Each row comes from the steps of one path. Every step used is in the known rows, and no mark comes twice. Write the path behind each row, first mark first.
Known rows:
f > t > n > a > y: [ -1.6  45.4   4.8 -11.2  -7.2  -7.8   9.8 -39.4  30.6  20.4 -42.6  34.9
  -6.6 -15.7  -7.3 -29.8  31.7   9.8 -35.6   3.3]
f > z: [-32.4  38.9 -29.5  20.6 -32.3  16.3   7.2  27.1  -5.6   1.5  -3.7  52.6
   1.2   4.1  -5.9   7.4 -31.8  27.7 -68.7  33.7]
a > f: [ -8.1  54.2 -39.1  30.3 -27.0   0.9 -22.2  12.2 -11.9  -6.9 -37.9  25.4
  -0.7   1.1   4.1 -17.7 -33.2  36.6 -59.9 -18.9]
f > t > n > a: [ 31.9  21.7  15.2   1.5 -23.0  16.6   8.7 -37.9  47.6  -7.4 -40.6  43.6
 -14.6   1.9 -25.3 -21.4  42.6  12.1 -42.7  -4.1]
t > n > a > f > z: [ 20.1  33.1 -34.6  21.0 -37.0   0.2   0.7  29.9  16.4  23.6 -16.0  39.2
  -7.2  -7.9   3.8  -8.6 -17.3  27.1 -68.7  24.3]
f > t > y: [-19.4  57.2  36.2  10.0   0.8  17.7 -16.8  -8.3   5.8 -36.8 -15.5  46.1
 -11.8  31.4  -8.6 -18.0  -5.8  35.6 -61.5  40.8]
t > y: [-19.9  51.6  21.7  -4.5  -1.9  22.3   1.9 -11.0  -7.8 -38.7  -9.3  40.6
  -2.4  36.0  -0.3   4.1   0.5  29.5 -60.4  41.8]
z > a > m > t > y: [-22.3  39.3  27.4  15.0  18.9  28.5 -21.1  -4.6  11.6 -42.5 -10.4  25.3
   2.9  68.2  18.1   4.8 -33.6  42.2 -45.4  35.2]
m > n: [ -6.0  42.7 -10.1  18.9  -1.9  29.5  -3.9 -23.7 -43.2 -37.0 -29.9  56.2
   8.1  17.3  -1.1 -22.2 -54.5  36.5 -49.0 -37.5]
a > m > t > y: [-21.2  37.3  27.6   4.0  20.3  31.7 -21.8 -12.9  11.3 -48.0  -7.7  26.5
  -2.4  64.5  16.7  -2.7 -22.2  39.8 -41.3  18.8]
d > a: [-43.3  54.1 -21.0  18.1  -3.9  20.1   0.8 -47.3 -22.5 -25.7 -39.6  58.3
  -0.3   0.6 -24.1  -3.9 -57.5  11.5 -48.1 -21.7]
f > t: [-37.6  51.9   5.0  36.0 -17.9  15.8 -23.6  -4.8   9.2 -22.7 -35.0  49.8
  -9.7   6.2 -26.7 -28.9 -20.5  33.4 -56.1  -7.5]
n > a > m: [ 19.7  21.8 -11.2  12.3 -24.5  18.8 -29.0 -30.4  29.1  -8.6 -40.3   2.3
   1.1  26.0 -18.9  22.8  -7.9   8.6 -32.7  10.9]
m > t: [-58.2  29.4  -8.4  20.6  10.7  37.5  -4.6 -12.7   7.1 -47.4 -20.3  43.1
   0.4  41.7   6.8 -21.0 -24.4  45.9 -39.9 -36.0]
y > n > a: [-16.5  25.0 -17.0 -12.8 -43.3  13.5   6.1 -28.6  40.5  -0.8 -32.8  34.7
  -7.9   5.2 -44.7  -2.2  58.3  10.0 -43.2   5.8]
z > a: [-38.0  50.1 -15.7  48.4 -24.6  13.3   4.5  16.0 -11.8  -6.7 -34.6  39.6
  19.6  26.6 -10.2  20.4 -45.8  31.5 -62.5  39.6]
n > a > f > z: [  2.7  33.6 -42.4  25.3 -36.6   0.5  -2.4  30.1  10.9  17.8 -16.7  35.3
  -6.5  -5.5   1.0  -2.3 -25.6  30.3 -74.5  40.4]
y > n > a > m: [  9.9  25.0 -15.9   3.3 -38.5  13.8 -34.9 -24.6  38.3   2.6 -36.3   6.2
  -0.4  22.4 -31.4  15.9  11.8   6.1 -26.3  -3.5]
z > a > f > t: [-20.4  60.8 -10.1  63.7 -23.3  -2.8 -39.8  24.7   7.5  -1.4 -46.4  38.8
  -5.5   4.1 -11.4 -33.0 -52.2  45.0 -66.8   7.3]
d > a > y: [-53.8  68.1 -20.8   0.2   5.9  -4.6   5.6 -46.4 -19.2   6.5 -42.3  45.8
   3.3 -16.8  -6.5 -19.0 -36.6   9.7 -40.1  -8.8]
t > n: [ 16.3  39.9   2.5  -1.5 -25.2  20.0  10.7 -13.4   7.2  -9.1 -24.7  53.2
   1.4   5.2  -3.6 -18.4  11.3  16.4 -33.7 -44.2]
m > n > a > f: [ 28.4  37.4 -31.5  24.0 -17.9   2.9 -16.3 -11.7  -2.7  -7.4 -47.7  24.5
  -5.2   0.7   1.7 -24.8 -23.6  34.3 -59.8 -12.5]

Which path is each row?
[-63.2  63.3 -28.3 -18.0 -41.1  -5.5  -7.9  -4.5  10.6  22.2 -23.2  43.0
   2.5  -8.1 -29.6 -25.3  33.4  15.3 -31.5 -28.5] : a > y > n
[-35.0  61.5   1.3  -2.8 -37.2   2.1 -32.6  12.6  21.7  -3.4 -14.1  47.1
 -11.2  15.1 -30.3 -33.0  27.6  31.0 -48.9  -5.4] : a > f > t > y > n
[ 18.6  19.8  -5.1   4.6  -7.8  25.3  10.9 -45.8   3.3 -27.7 -40.4  40.2
  -2.8  13.1 -17.3  -7.4   1.8  21.2 -50.4   0.0] : m > n > a
[-35.7  63.3   2.4   8.7 -37.5  -1.0 -30.8  20.6  22.4   6.2 -16.6  45.6
  -6.0  20.6 -28.7 -26.3  13.8  32.8 -52.8   8.3] : z > a > f > t > y > n
[-66.8  67.8 -30.7 -15.6 -31.9  -6.5  -7.7 -23.3   5.0  22.4 -29.5  51.1
   0.1 -13.8 -35.1 -27.7  13.3   8.2 -30.2 -36.3] : d > a > y > n
[-11.0  64.3  23.6  19.6   5.1   7.2 -28.1  -9.4   2.1 -27.3 -24.4  44.3
 -15.5  22.3  -3.0 -28.2 -30.8  36.5 -66.7  27.6] : d > a > f > t > y
[-25.0  15.7  -8.3  13.9  -1.8  31.3 -30.4 -21.8  42.0 -25.8 -27.1  18.2
  -2.7  48.6  -5.7  -8.7  -9.5  32.9 -22.2 -33.2] : y > n > a > m > t
[-14.2  43.3  -8.8  -8.4   3.2  -1.1  12.2 -45.4  -1.7   6.0 -42.6  33.4
   1.6  -8.2  -1.3 -21.3   4.9  17.3 -41.1   7.9] : m > n > a > y
[ 15.1  29.4   4.2   3.8 -30.5  11.6 -44.7 -23.3  47.7  -1.5 -32.8   9.2
  -7.3  27.8 -30.4   5.5  13.3  10.9 -30.6  11.0] : f > t > y > n > a > m
[ 44.6  18.6  -0.9   5.6 -26.1  16.9 -25.0 -32.7  38.1  -1.9 -38.0   8.1
  -0.7  22.7 -13.4  12.8   2.0   4.5 -23.5  -9.7] : t > n > a > m
[ 16.5  27.8   9.1  18.6  -4.7  26.3 -12.7  -8.6  26.6 -13.0 -26.1  38.6
   6.2  37.8  13.4 -16.8 -22.9  28.2 -18.9 -53.1] : z > a > m > t > n
[ 38.3  34.9 -24.8  14.4 -28.9  -1.2  -9.4  -8.3  21.2   5.2 -44.0  23.8
  -8.5  -4.7   0.2 -22.9  11.4  24.1 -52.2 -16.0] : t > n > a > f
[-36.5  40.5  27.7  -0.1  21.3  32.7  -2.5 -13.5   6.2 -54.7  -4.8  42.3
  -4.2  56.7  14.5 -10.6  -8.8  44.2 -50.9  20.1] : m > t > y
[-36.6  45.3 -25.0  52.7 -32.7   8.7   8.8  40.8  -9.4  11.8 -19.3  47.3
  18.1  20.7  -4.4  26.0 -59.6  34.1 -73.5  66.0] : f > z > a
[ -8.3  28.8   1.6 -21.7 -33.1  13.6   5.8 -29.3  42.0  -8.9 -24.1  35.3
 -10.3  16.4 -38.5  -1.4  66.2  11.5 -48.0  28.8] : t > y > n > a
[-43.7  45.8   3.5 -12.7 -21.7  19.0 -27.5   0.7  25.6 -15.9  -6.1  37.5
  -3.4  41.3 -18.8 -16.8  22.6  29.7 -31.3 -16.5] : a > m > t > y > n
[ 23.8  11.2   9.3  -5.0  -9.4  27.0  17.9 -42.0  45.9 -20.2 -33.2  40.7
  -8.9  19.1  -8.4 -15.8  39.2  17.8 -34.1 -18.0] : m > t > n > a
[  0.7  38.3 -32.5  12.1 -39.7  -2.5  -7.3  34.8  19.0  22.1  -8.3  37.7
  -9.2   0.5  -4.3  -6.9  -5.2  30.1 -72.7  44.6] : t > y > n > a > f > z
[ -3.8  36.1 -45.6  20.3 -46.7  -2.9  -7.3  35.0  17.4  27.3 -13.7  38.0
  -7.1  -7.9  -8.8  -7.5 -10.8  28.1 -70.4  30.6] : y > n > a > f > z
[-11.4  45.5 -45.8  32.5 -35.9   1.8  -9.6  42.0  -6.8  16.3 -11.2  40.5
  -1.9  -4.4   6.6  -6.2 -45.9  36.0 -74.8  24.7] : a > f > z
[-19.1  14.0  -3.9  18.9  10.0  35.3 -24.4 -27.9  34.6 -36.5 -29.7  16.2
  -0.9  49.6   2.9  -3.3 -21.9  33.9 -26.4 -24.7] : n > a > m > t
[-27.5  45.2 -12.6 -11.9  -6.8  -4.9  15.2 -39.9  13.7  12.5 -41.2  26.7
  -0.5  -9.2  -7.8 -11.1  24.0  11.1 -42.5  24.2] : n > a > y
[  2.5  52.5  27.2  14.0  -1.1   7.1 -23.8  -5.7  18.6 -26.6 -24.3  34.8
 -17.2  24.9  -3.9 -24.6  -1.3  37.9 -67.5  45.5] : n > a > f > t > y
[ 29.2  49.0   8.0  22.3 -25.2   5.0 -18.8   1.9  19.8   1.3 -34.6  52.0
 -10.6  -4.8  -3.7 -48.8  -4.0  27.7 -40.6 -51.6] : a > f > t > n
[ 14.6  38.1 -33.0  23.0 -26.5   0.0 -13.2  -5.4  12.5  -3.2 -43.8  18.1
  -6.7  -0.5  -4.5 -13.5   0.6  28.8 -61.1   3.1] : n > a > f
